What can hang from each mark:
piza: muvoz
rinevo: muvoz
mufor: sobu
nibo: kivami mufor patis
sobu: muvoz
serud: muvoz
fufeg: muvoz
kivami: nibo
patis: nibo
linu: mufor
muvoz: fufeg piza rinevo serud sobu

Known rows, with every way that one mark hangs from another:
fufeg[muvoz[piza rinevo serud]]: [-17  -4  16 -55  19  15  -6 -13 -40   1  20  34 -38  25 -38  24   4 -19
  22   1  24  34 -15  11 -39]
patis[nibo[kivami mufor[sobu[muvoz[rinevo]]]]]: [ -7 -14   2 -37  13  12  11  28 -18 -15 -17  36 -24  41 -51 -38  35 -48
 -38 -62  20   3  -6  41 -37]
nibo[kivami mufor patis]: [ 11 -28  10 -38   3 -24  11  31   5 -37 -24  22 -12  34 -79 -35  22 -56
 -36 -18   8  14  -2  48 -20]
mufor[sobu[muvoz[fufeg piza serud]]]: [-18 -28   1 -48  19  47   7 -31 -16 -17  22  19 -11  37 -16  11   8 -32
 -18 -14   2 -13   4 -14 -17]
sobu[muvoz[fufeg rinevo serud]]: [-29 -22  -5 -53  29  33 -11 -59 -22  -5  36   6 -48  25 -35  14  -5 -26
   3  10   5  -1 -29  -9 -27]
nibo[mufor]: [ 13  -9   1 -14  -8  -3   2  40  -8 -22   4  37 -27  24 -35   4   8 -24
 -13  -9  16   1   2  30 -25]
linu[mufor[sobu]]: [ 12   5  10 -30   7  23  24  10   4 -19 -29  23  18  36  -9  25   8 -41
 -26 -12  22  14  38   6 -14]
fufeg[muvoz[rinevo]]: [  0   4  18 -30  13  17  -3   2 -29  -4  14  33 -22  19 -29  19   6 -18
   9  -8  14  29  -6   4 -30]
fufeg[muvoz[rinevo serud]]: [ -9   7  13 -44  22  10   1 -19 -33  -6  21  37 -23  24 -31  26   1 -18
  26  -1  14  40 -27   0 -37]
kivami[nibo[mufor[sobu] patis]]: [ 10 -27   4 -19   8  -5  15  11  11 -33  -9  17  25  58 -66 -14  30 -47
 -38 -18   8  -1  14  39 -35]
patis[nibo[kivami mufor]]: [-12  -8   1 -22   6 -15   4  42 -12 -17 -23  33 -30  28 -55 -37  30 -47
 -35 -54  21   6 -13  53 -33]
serud[muvoz[fufeg piza]]: [-37 -15   4 -28  16   0 -16 -20 -20 -10  14  13 -51  11 -39  10 -15 -20
  -7  24   6  -4 -14  21 -21]
rinevo[muvoz[serud]]: [ -4  -7 -11 -54   0 -16 -26 -11 -10 -21   1  38 -28   4 -31  14   0 -26
  -7  -7  19  19 -18 -13 -44]
fufeg[muvoz[piza sobu]]: [-16 -12  22 -32  11  29  -7   6 -33   5  15  27 -28  17 -39  22   8 -26
 -17  -9  22  29 -23   7 -19]
mufor[sobu[muvoz]]: [  3 -25   6 -27  10  52  12  -6  -9 -15  11  23   9  32  -5  13  12 -26
 -35 -25   2 -16  12 -24 -16]
rinevo[muvoz[fufeg piza serud sobu]]: [-27 -18 -11 -76  10   0 -36 -36 -20 -13  13  26 -59   9 -56  13   0 -38
 -13   0  23  23 -32   4 -40]
piza[muvoz]: [  2 -23  13 -15 -10  22 -10  25 -11  -7   2  14 -10   5 -40  11  13 -32
 -16 -15  37   1  -1 -17 -31]
muvoz[serud sobu]: [-22 -12  -2 -45  19  19   2 -28 -12  -6  16  22 -18  22 -35  39  -3 -24
 -10   2  14  25 -60  -4 -28]
nibo[patis]: [  3 -23  12 -16   7  -5   6   2  10 -18 -16  -1   0  22 -48   8   0 -46
 -38   2   3   6  12  17 -20]
patis[nibo]: [-17  -5   2  -7   9  -2   1  21  -9  -2 -18  17 -20  19 -32  -7  17 -40
 -37 -41  18   1  -3  31 -33]
kivami[nibo[mufor[sobu[muvoz[rinevo]]] patis]]: [ 10 -33   5 -28  14  11  12   0   5 -26  -2  13  15  62 -68 -14  31 -45
 -38 -16  10  -2  12  34 -39]
linu[mufor[sobu[muvoz[fufeg]]]]: [  2  -2   8 -34  15  35  21 -11   0 -16 -14  14   7  38 -14  18   5 -46
 -30  -9  16   8  30   0  -8]
nibo[mufor[sobu[muvoz[fufeg]]] patis]: [ 16 -28   8 -29  11  16  24   4   0 -32   2  17  -7  53 -59 -14   8 -59
 -39 -11  -4   4  16  24 -18]
linu[mufor]: [  4   6   9 -22   4   5  11  12   3 -12 -28  15  -1  22 -19  25   2 -38
 -22   2  27  17  25  16 -14]

Rows:
[  9 -36   9 -54  15   5  25   8  -1 -41 -11  27   2  51 -71 -36  25 -62
 -39 -27   1  12  -6  25 -20] | nibo[kivami mufor[sobu[muvoz[serud]]] patis]
[-36 -33  -2 -63  27  39 -18 -54 -28   1  34   2 -63  26 -42  12  -1 -26
  -1  13  16  -7 -18   2 -30] | sobu[muvoz[fufeg piza rinevo serud]]
[-46 -18  -6 -55  19  -5 -15 -38 -18 -17  21   9 -53  20 -43  14  -5 -34
  16  15  13   1 -14  24 -23] | muvoz[fufeg piza serud]
[  4 -27   3 -12   7 -17   6  13  11 -28  -8  11  11  48 -71 -14  26 -44
 -35  -9  12   1   5  46 -35] | kivami[nibo[mufor patis]]
[ -6  -8   2 -28   8  -3  14  39 -12 -21 -23  39 -15  38 -48 -37  35 -50
 -38 -63  18   4  -4  46 -33] | patis[nibo[kivami mufor[sobu]]]
[-12 -18  -8 -64  -1 -10 -34  -5 -17 -15   0  34 -43   4 -38  11   2 -27
 -12  -5  29  13  -6  -2 -47] | rinevo[muvoz[piza serud]]
[ -7 -15   3 -19   8  18  10  32 -19  -7  -9  30 -28  40 -40 -21  24 -46
 -43 -51  21  -4   6  39 -35] | patis[nibo[mufor[sobu[muvoz[piza]]]]]
[-18 -18   4 -60  14  35 -12 -33 -24  -3  24  10 -39  21 -67  23   7 -38
  11  -1  34  25 -43 -11 -44] | piza[muvoz[fufeg rinevo serud sobu]]
[-23 -36   3 -59  20  44 -15 -32 -27   8  26   8 -50  24 -34  20   2 -17
 -11   6  25  -6 -15  -6 -36] | sobu[muvoz[piza rinevo serud]]
[  5  -9  12 -37  11  40  19   2  -4 -10 -20  16   6  38 -13  20   9 -42
 -37 -10  26   7  37   1 -13] | linu[mufor[sobu[muvoz[piza]]]]
[-20 -20   2 -73  15  16 -15 -19 -26   0   9  20 -50  28 -41  31   3 -14
  16  11  35   9  -3  21 -51] | muvoz[piza rinevo serud]
[-10  -9  -9 -52   3   2 -33 -20 -10 -17   7  26 -42   4 -47   8   2 -37
 -26  -9  12  18 -23  -3 -31] | rinevo[muvoz[fufeg sobu]]
[-24  -3   2 -36  22   5 -12 -33 -18 -12  16  17 -48  18 -38  17 -17 -15
   8  25   1   6 -21  15 -31] | serud[muvoz[fufeg rinevo]]
[  9  -4  10 -32  12  37  23  -1  -1 -13 -19  18  13  38 -10  21   8 -43
 -35 -12  20  10  31  -5 -11] | linu[mufor[sobu[muvoz]]]
[-40 -19   5 -36  21  16 -16 -28 -23  -3  18  11 -55  15 -48  20 -14 -23
 -18  24   8   7 -38  19 -20] | serud[muvoz[fufeg piza sobu]]
[ -5 -21   9 -55   7  40  -9 -12 -24   4  15  17 -27  19 -59  31  10 -30
   0  -7  44  27 -40 -19 -50] | piza[muvoz[rinevo serud sobu]]
[  2 -31   9 -46  11  63   4  -7 -17  -6  11  21  -9  38 -15  15  15 -23
 -30 -21  14 -16  23 -13 -27] | mufor[sobu[muvoz[piza rinevo]]]
[-32  -4  -8 -76  34  25  -8 -70 -21  -8  31  13 -52  34 -57  35  -7 -29
  20  15   8  30 -56  14 -38] | muvoz[fufeg rinevo serud sobu]
[-35 -17   6 -54  25  26 -19 -36 -29   2  19  11 -66  21 -56  24 -14 -18
  -8  26  14  11 -33  24 -34] | serud[muvoz[fufeg piza rinevo sobu]]
[-13 -39   9 -44  11  51 -19 -11 -24  11  17   5 -48  20 -33  13   7 -17
 -29   0  26 -16   6  -2 -30] | sobu[muvoz[piza rinevo]]
[-23 -20  12 -49  18  32 -16 -15 -28   9   9  19 -53  20 -47  31  -9  -9
 -18  21  23  12 -30  16 -40] | serud[muvoz[piza rinevo sobu]]
[-15 -21  -7 -71   3   6 -33 -13 -20  -7   5  32 -46   8 -48  21   3 -29
 -24  -6  32  23 -30  -4 -46] | rinevo[muvoz[piza serud sobu]]
[ 15 -37  12 -48  10   8  23  18   1 -39 -15  26   2  50 -69 -39  27 -61
 -48 -31   2   6   4  28 -17] | nibo[kivami mufor[sobu[muvoz]] patis]
[ 17 -28   8 -34  12  16  27   4  -2 -30   2  21  -1  54 -56  -7   8 -55
 -36 -11   0   9   7  17 -24] | nibo[mufor[sobu[muvoz[serud]]] patis]
[  8 -34   4 -20  12   6  14   4   8 -29  -3  13  20  58 -65 -16  30 -47
 -43 -17   7  -5   9  31 -33] | kivami[nibo[mufor[sobu[muvoz]] patis]]
[ -2 -33   8 -34   8  56   6  -2 -13 -10  11  20  -1  33 -10  13  13 -26
 -37 -24   9 -19  20 -16 -17] | mufor[sobu[muvoz[piza]]]
[ -5 -30   5 -56  17  58   7 -22 -20  -9  16  23  -9  40 -16  19  12 -23
 -18 -17  13 -10   9 -16 -31] | mufor[sobu[muvoz[piza rinevo serud]]]
[-20  -7  17 -63  25  32  -6 -23 -43   8  24  32 -41  27 -48  32   4 -21
  11   1  27  44 -39   8 -39] | fufeg[muvoz[piza rinevo serud sobu]]
[-25 -14 -13 -68   5 -16 -37 -26 -17 -21   9  27 -56   5 -47   4  -1 -35
  -1   2  20  12  -9   6 -41] | rinevo[muvoz[fufeg piza serud]]
